Known rows, with every step that occurs:
P, R, T, V: [-14  23 -18  22  -7 -20   4  -5  26   8 -18  14 -12 -10   6  -3 -10  12
 -27  16  28 -15  14  -7  17   2   5 -31   1]
P, Z: [ 13  12  -7  -2  -9  -9  -1 -16   3  -7   5   0  -8 -23   7 -31  10  -1
  -4  -6   5  17 -26  -1  19  -1 -27   3  -9]
P, Z, B: [ 15   5  -4 -19 -18 -14   1 -29  -5  -4  14  11  -8 -29   7 -24   0   7
  -3   2  15  14 -30 -15  17  -6 -25  -9 -16]
S, P, R, T, Z: [-32  17 -14  17 -26 -35   5  12  12   2 -26   5 -20 -14  16  -3 -28   8
  -1  18  22   3 -10  -7  15   3 -31 -12  16]
Z, U, M, E: [-16   7  -3  13  -4  -7   3 -13  18 -16 -12   1   6 -43  -2 -22 -27 -18
 -35 -25  -4   5  -6 -15   0  -6 -16 -11 -12]
U, M, E, W: [  0   8   4  14   9 -10   3 -21  23 -21 -17  18  15 -21   0 -15 -22 -11
 -43  -5 -14   0  -6   4  -8   5 -13 -11  -3]
S, T, V, P: [-24  15  -9   5   0   7 -26 -19 -11  15   6  -2 -17  -6   9   2 -26   4
  -5  -2  11   6  18  -5  26  -3   4 -30  -3]
R, T: [ 15  16  -5  14  -8 -28   1 -15  13  -5 -13   1 -11 -14   5  -9  -5  27
 -16  10  10   1   9  -5  17  -3   5 -11 -13]
P, R, T, Z, U: [-42  12 -22  20 -22 -38  -1   3  33   7 -27   3 -11 -29  -2   5 -40 -14
  -7  21  13  11   6 -30   5  14 -23   1   1]
V, P, R, T: [-18  21  -6   2 -17 -21  -5   4  16   8   0   4   0  -8  16 -15 -19  20
  -7   5   4  10   0  -4  15  -9  -5 -22  -6]
T, Z, B: [-16  -2 -11  -9 -18 -23   0 -26  -8  -4  -8  15 -16 -20   1  22 -37   6
  -5  11  18   3 -14 -33   4  -6 -22   2  -7]
U, M, E: [  0   6  -2  13   0   2  11 -15   6 -22 -16  15   2 -26  11 -11 -17   9
 -37 -20  -6  -4 -15  -7   6 -19 -12 -15  -3]
V, P, R: [-28  15  -8 -10 -10  -5  -4   3   3   6   5   3   3 -13  13 -11 -18   0
  -1 -11  -3   7 -17  -9  10  -8 -20 -11  -2]
T, V, P, Z: [-15  23  -9   3  -9  -3 -18 -14  -1   7  25 -13  -5 -12  11 -36  -3  -9
 -10 -10  24  22  -7   5  24 -12  -5 -19 -15]
Z, T, S, P, R: [-40  18 -23   8 -28 -24   0   5   2   5 -20   8 -16 -37  25  11   1 -26
 -31  -8   1  -8 -25   9   7  -6 -56  -1   6]
T, Z, U: [-35   6 -18  11 -13 -29  -9 -10  11   0 -13 -13 -12 -29 -11   8 -36 -26
  -5   0  10  15  -1 -26   3  10 -22  16  -8]
M, E, W: [  0  12   8  16   9 -17  -7 -15  17  -4  -8  11   4 -16  -5 -10 -26 -12
 -40  11 -10  -1   2   0  -7  13 -18   8  -5]
R, T, S: [-11  23  -8  22 -13 -26   1 -17  27   0  -9   3 -17  -5   4   2   7  22
 -35  11   9   9  18  -1  13 -15  -9  -8 -19]
B, Z: [ -4  14  -4  -1 -14 -16  11 -16 -16 -14  -6  10  -9 -17   6 -16  -4 -10
   0  -1  -4   0  -1  -7  11  12 -36 -16  -3]
R, T, Z, B: [ -7   4  -9   4 -25 -38   1 -26   5  -3 -14  14 -18 -16   5  17 -36  25
 -11  27  23   7   3 -30  11  -7  -6  -9 -11]
V, P, Z, U: [-18  17  -6  -7 -17 -15 -21 -10   7   8  27 -27   2 -32   4 -48  -9 -27
   7 -18   2  40 -15  -6  17  -1 -24   1 -25]
B, Z, U, M, E: [-26  12  -1  10 -18 -10  14 -14   0 -22 -11   9   5 -43   4 -35 -27 -35
 -24 -19 -13   4   0 -15  -2   8 -41 -25  -8]
U, Z: [  0  -7 -18   1  -3 -25  -8 -15   3  -9  -2   2  -4 -30  12  -7  -2   0
 -10  12 -16   3   4 -14  23   2   1   9 -12]
P, R: [-13   9 -14  -1  -5  -9   7  -1  10   0 -14  17  -6 -20   5  -2  -8   0
  -7  -2   1  -7 -21 -12   9   1 -24  -6   5]
R, T, V, P, Z, B: [ -1  21  -4  -4 -25 -22 -15 -28   5  12  30  -1  -8 -16  16 -37 -12  18
 -15  12  38  21   6  -7  28 -18   9 -38 -27]
M, U, Z, T: [ 12  -6 -35  14 -26 -39 -18 -14  -8 -15 -15   5   1 -56  29   2  -7 -17
 -39  14 -36  -8  11 -30   7  12  -6  16  -5]
T, S, P: [-24  21  -5   8 -13 -18   1  -9   5   0   3 -13 -18  -7   2  -8   9  -1
 -21 -11  13   9  -7   8  13 -13 -34  -8  -8]
E, W: [  4  12   0   5   7 -25  -7 -21  14  -6  -9   4   6  -9 -13  -6 -10 -14
 -16   9  -3   5   0   3  -1  20  -9   3  -8]
M, U, Z: [  9  -1 -26   9 -13 -30 -10 -12   4 -15  -2  -1   1 -31  10 -15  -5   4
 -29  15 -28   1  16 -33  10   8   3   4  -6]
V, P: [-10  15  -1  -6  -6 -10 -12 -10  -6   1  12 -10  -1 -11   8 -13 -15   7
  -3 -14   0  13  -6  -4  13 -11  -8  -8 -14]
S, P, Z, T, R: [  5   6  -1  13 -26 -26 -15  -3 -22  -6   3 -22 -23 -45  19 -50  22 -16
  -5 -16  18  -3 -51  25  39   2 -33   3   9]

Rows:
[-35   1 -18  12 -12 -15 -19 -17   5   7 -22  -4 -25 -29  -5  18 -43 -22
  10   9  -1  16   8 -30  10  20 -29   9   3]
S, T, Z, U
[-28  23 -16  17 -18 -22   8  -5  37   5 -16  16 -14  -7  10   3   5  16
 -34  14   3   5   6  -5  12 -13 -20 -14  -5]
P, R, T, S
[-27  12 -20  19 -18 -30   5   2  21   0 -31  19 -17 -12  12  14 -28  12
 -10  25  12   2  -4 -20  10   4 -20  -3  10]
P, R, T, Z
[-35  19  -7  14 -13   3 -15 -13  17  -1  20 -13   9 -37   9 -53 -26 -33
 -34 -30  17  27  -8  -3  13 -17 -11 -28 -19]
T, V, P, Z, U, M, E
[-19  15  -7   0 -18 -25   3 -14  -6  -6  -1  -6  -6 -32  -6 -26 -15 -37
   2  -6  -4   6   5 -16   4  24 -39 -11 -13]
B, Z, U
[-16   8   3  17   6 -19  -4 -21  32 -14 -13   2  19 -35 -13 -23 -31 -38
 -41 -10 -12   8   1  -5 -13  16 -16  -6 -12]
Z, U, M, E, W
[-27  15 -18  10 -32 -25   4 -20 -13  -9 -15  16 -15 -36  22  10   4 -33
 -30   1 -14  -1  -2   0   5   4 -55  -3  -7]
B, Z, T, S
[-46  17 -16  19 -30 -44  -2  13  21   9 -22 -12 -16 -30   1 -12 -38 -18
   1  14  22  11  -2 -17  10  15 -36  -8   6]
S, P, R, T, Z, U
[-42  -2 -39   6 -17 -22 -24  -1  -1  12  -4  11   2 -49  38   3 -24 -34
 -24  11  -8 -10   2  -8  22   0  -2  -8  -3]
U, Z, T, V, P, R
[  0  11 -12  -3 -25 -17 -21 -13 -17   2   9  -6  -3 -43  34 -23  -4 -19
  -6 -16  -5  22 -30   6  19  -7 -29   7 -14]
V, P, Z, T
[-39   9 -12  -7 -32 -30  -4  -7   8  10  -1  17  -8 -14  18  10 -50  18
  -3  24  17  15  -6 -30   9 -13 -15 -20  -4]
V, P, R, T, Z, B
[-22   9  -9  -1 -18 -18  14 -23  -2 -24 -12   0   7 -40  -3 -31  -8 -37
   2 -23  -7   7  -4 -12   3  14 -36 -30 -10]
B, Z, U, M
[-18  16 -18   8 -12 -17 -22 -13 -14   8  -2  -5  -4 -33  20   9 -22 -20
 -27 -14  14  -6   1   2  14  -7   2 -12 -13]
Z, T, V, P
[  0  -1 -43  25 -20 -34 -22 -17  -5  -9 -14   4  -2 -53  24   5 -10 -25
 -52  18 -15 -18  24 -27  11  13   9   1  -4]
M, U, Z, T, V
[ -8  10 -15  12   4   4 -14 -25  -2   8 -13  10 -24 -11   2  12 -16   5
 -13   6  16 -11  15 -10  23   6   1 -23   2]
S, T, V
[  7 -12 -27  26 -23 -41 -23  -7  -8 -17  -8  -9  -9 -52  18 -19   7  -9
 -39  11 -27 -20  -3 -20  26  11   7  13   7]
M, U, Z, T, R
[ -1   1   2  14   2  -2 -14 -18  -6  -2  -7  -4 -32 -11  -5 -14   1  21
   2  -2   2 -12 -11  -1  38   5  -3 -10  14]
S, T, R
[ -2 -20 -20  17 -13 -36 -19 -11 -10 -12  -9  -4 -15 -50  21 -12   6 -13
 -18   7 -14 -20 -15   1  38   5   7  18   1]
U, Z, T, R
[-43  23 -12   4 -18 -13   6   6  16   6  -5   1 -14 -11   6  -7   5  -8
 -20  -7   9   1 -18   5  10 -10 -49 -14   6]
T, S, P, R
[-29  11  -5  38  -8 -38  -5 -16  45 -14 -29   4   9 -30  -6  -9 -52 -28
 -41  15  -1  19  19 -14 -11  16 -10  -2  -6]
R, T, Z, U, M, E, W
[-19  30  -9  16 -20 -26 -24 -13  22  15  22 -28  -3 -23   4 -50 -12 -16
 -13   0  30  31  17  -2  26  -2   6 -25 -28]
R, T, V, P, Z, U
[-17  10 -21  15 -18 -22  -6 -19   1  -1 -16   7 -14 -34  18  23   3 -16
 -40  -6  -7  -3  -7   0   7  -9 -31  13 -12]
Z, T, S
[-33   5 -44  15 -28 -28 -26   2   0   5  -3   9   9 -49  35  -2 -24 -31
 -45  14 -22 -12  15 -29  10   5  -2 -10   4]
M, U, Z, T, V, P, R
[ -9  12 -12  22 -15 -33   0 -11  11  -5 -23   4 -19 -11   5  12 -26  19
 -10  20  15   9   9 -16  13  -2  -6   1  -3]
R, T, Z
[-21  20  -9   5  -1  -6 -16 -12  -2   7  13 -10  -5  -6   2  -8 -20  -3
 -18 -13  22   4  10  -2  15 -12   8 -23 -14]
T, V, P
[ -9  10  -6  11 -12  -3   2 -15  19 -15   1  -1   6 -48   7 -48 -10 -24
 -28 -26  -3  22 -24  -8   9  -6 -32  -7 -13]
P, Z, U, M, E
[-41  18 -14  11 -24 -26  -7   8  16   7 -11   7  -9  -6  18   4 -40  12
  -2  16   8  16   1 -17  11  -8 -16 -10   4]
V, P, R, T, Z
[-41  20 -15   3  -6  -3  -8   1   8  12   7   3  -2  -8   8  -6 -22  -8
 -16  -8  19  -4  -2  -5  14  -8  -6 -29  -1]
T, V, P, R
[-48  20 -23   3 -30 -15  -5  -2 -20   7  -7  18  -4 -35  33  -4 -24 -45
 -16  -2   2 -13  -4  -4   8  10 -39 -31   5]
B, Z, T, V, P, R
[-13   1 -39  23 -31 -37 -17 -16   8  -9 -11   4  -4 -49  27  12   5 -21
 -59  15 -37  -1  18 -28   4   0 -19  18  -9]
M, U, Z, T, S
[-22  24 -12  18 -20 -19 -12 -20  25  -1  13 -21   9 -30   5 -54  -7 -18
 -14 -18  26  31   9   2  24 -10  11 -41 -28]
R, T, V, P, Z, U, M
[-12  15  -6 -16 -20  -8 -15 -28  -9   9  34  -2  -3 -18  10 -30 -14  -1
  -9  -3  32  18 -13 -10  22 -18  -7 -30 -23]
T, V, P, Z, B
[ -2   8 -15   1 -25 -25   3 -18 -28 -13 -19  16  -9 -44  24  -1  -8 -31
  -9  -1 -14 -10 -10  -4   7  17 -44  -4  -2]
B, Z, T
[-31  17 -15   3 -13  -3 -13 -20  12  -2  18 -22  11 -34   3 -51  -7 -34
  -9 -34  22  29  -9   0  17 -10  -1 -31 -23]
T, V, P, Z, U, M
[-22  31  -5  19 -32 -38  -7  -7  30   8  13 -31 -17 -26   2 -50  15 -15
 -18  -1  22  36   2  10  21  -3 -37  -9 -24]
R, T, S, P, Z, U
[-10  27  -6  18  -7 -21 -14 -12   9   9   7 -10  -8  -3   8 -11 -17  16
 -23   4  28   6  27   2  21 -13  23 -32 -20]
R, T, V, P
[-17  25  -5   6 -22 -13  -1  -9   5   2  14 -15 -19 -15  10 -35  22  -8
 -16 -10  15  27 -23  15  21 -14 -51  -4  -9]
T, S, P, Z
[ 10  12 -12   0 -27 -25  -9  -8 -20  -4  -4  -9 -13 -50  29 -30   9 -23
  -7 -12   8   9 -40  15  21   5 -45   5  -2]
S, P, Z, T
[-28   9 -10   0 -36 -39   8  -2   5   5 -15  15 -20 -20  15   2 -38  15
  -1  26  31   0 -15 -22  12  -3 -33 -22   8]
S, P, R, T, Z, B
[-48  13 -19  17 -30 -37  10   5  26  -9 -32  -5  -5 -34   5 -18 -32 -18
   0  -3  18  11 -12 -12   9   6 -28 -25   9]
S, P, R, T, Z, U, M
[-15  29  -2  20 -21 -31   1  -7  16   2  -4 -12 -20  -4   6 -12   8  16
 -28   6  18  11  11  11  19 -15 -21 -17 -13]
R, T, S, P
[-20   0 -16   9  -7  -5 -13 -19  -7   2 -26  12 -31 -14   8  26 -35   5
   6  15  -1   9   0 -22  17   8 -24   4  13]
S, T, Z
[  0   8   1 -26 -22 -12 -12 -25 -11   3  34  -1   0 -24  16 -34 -10   7
   5  -6  11  29 -28 -12  19 -17 -24 -14 -22]
V, P, Z, B
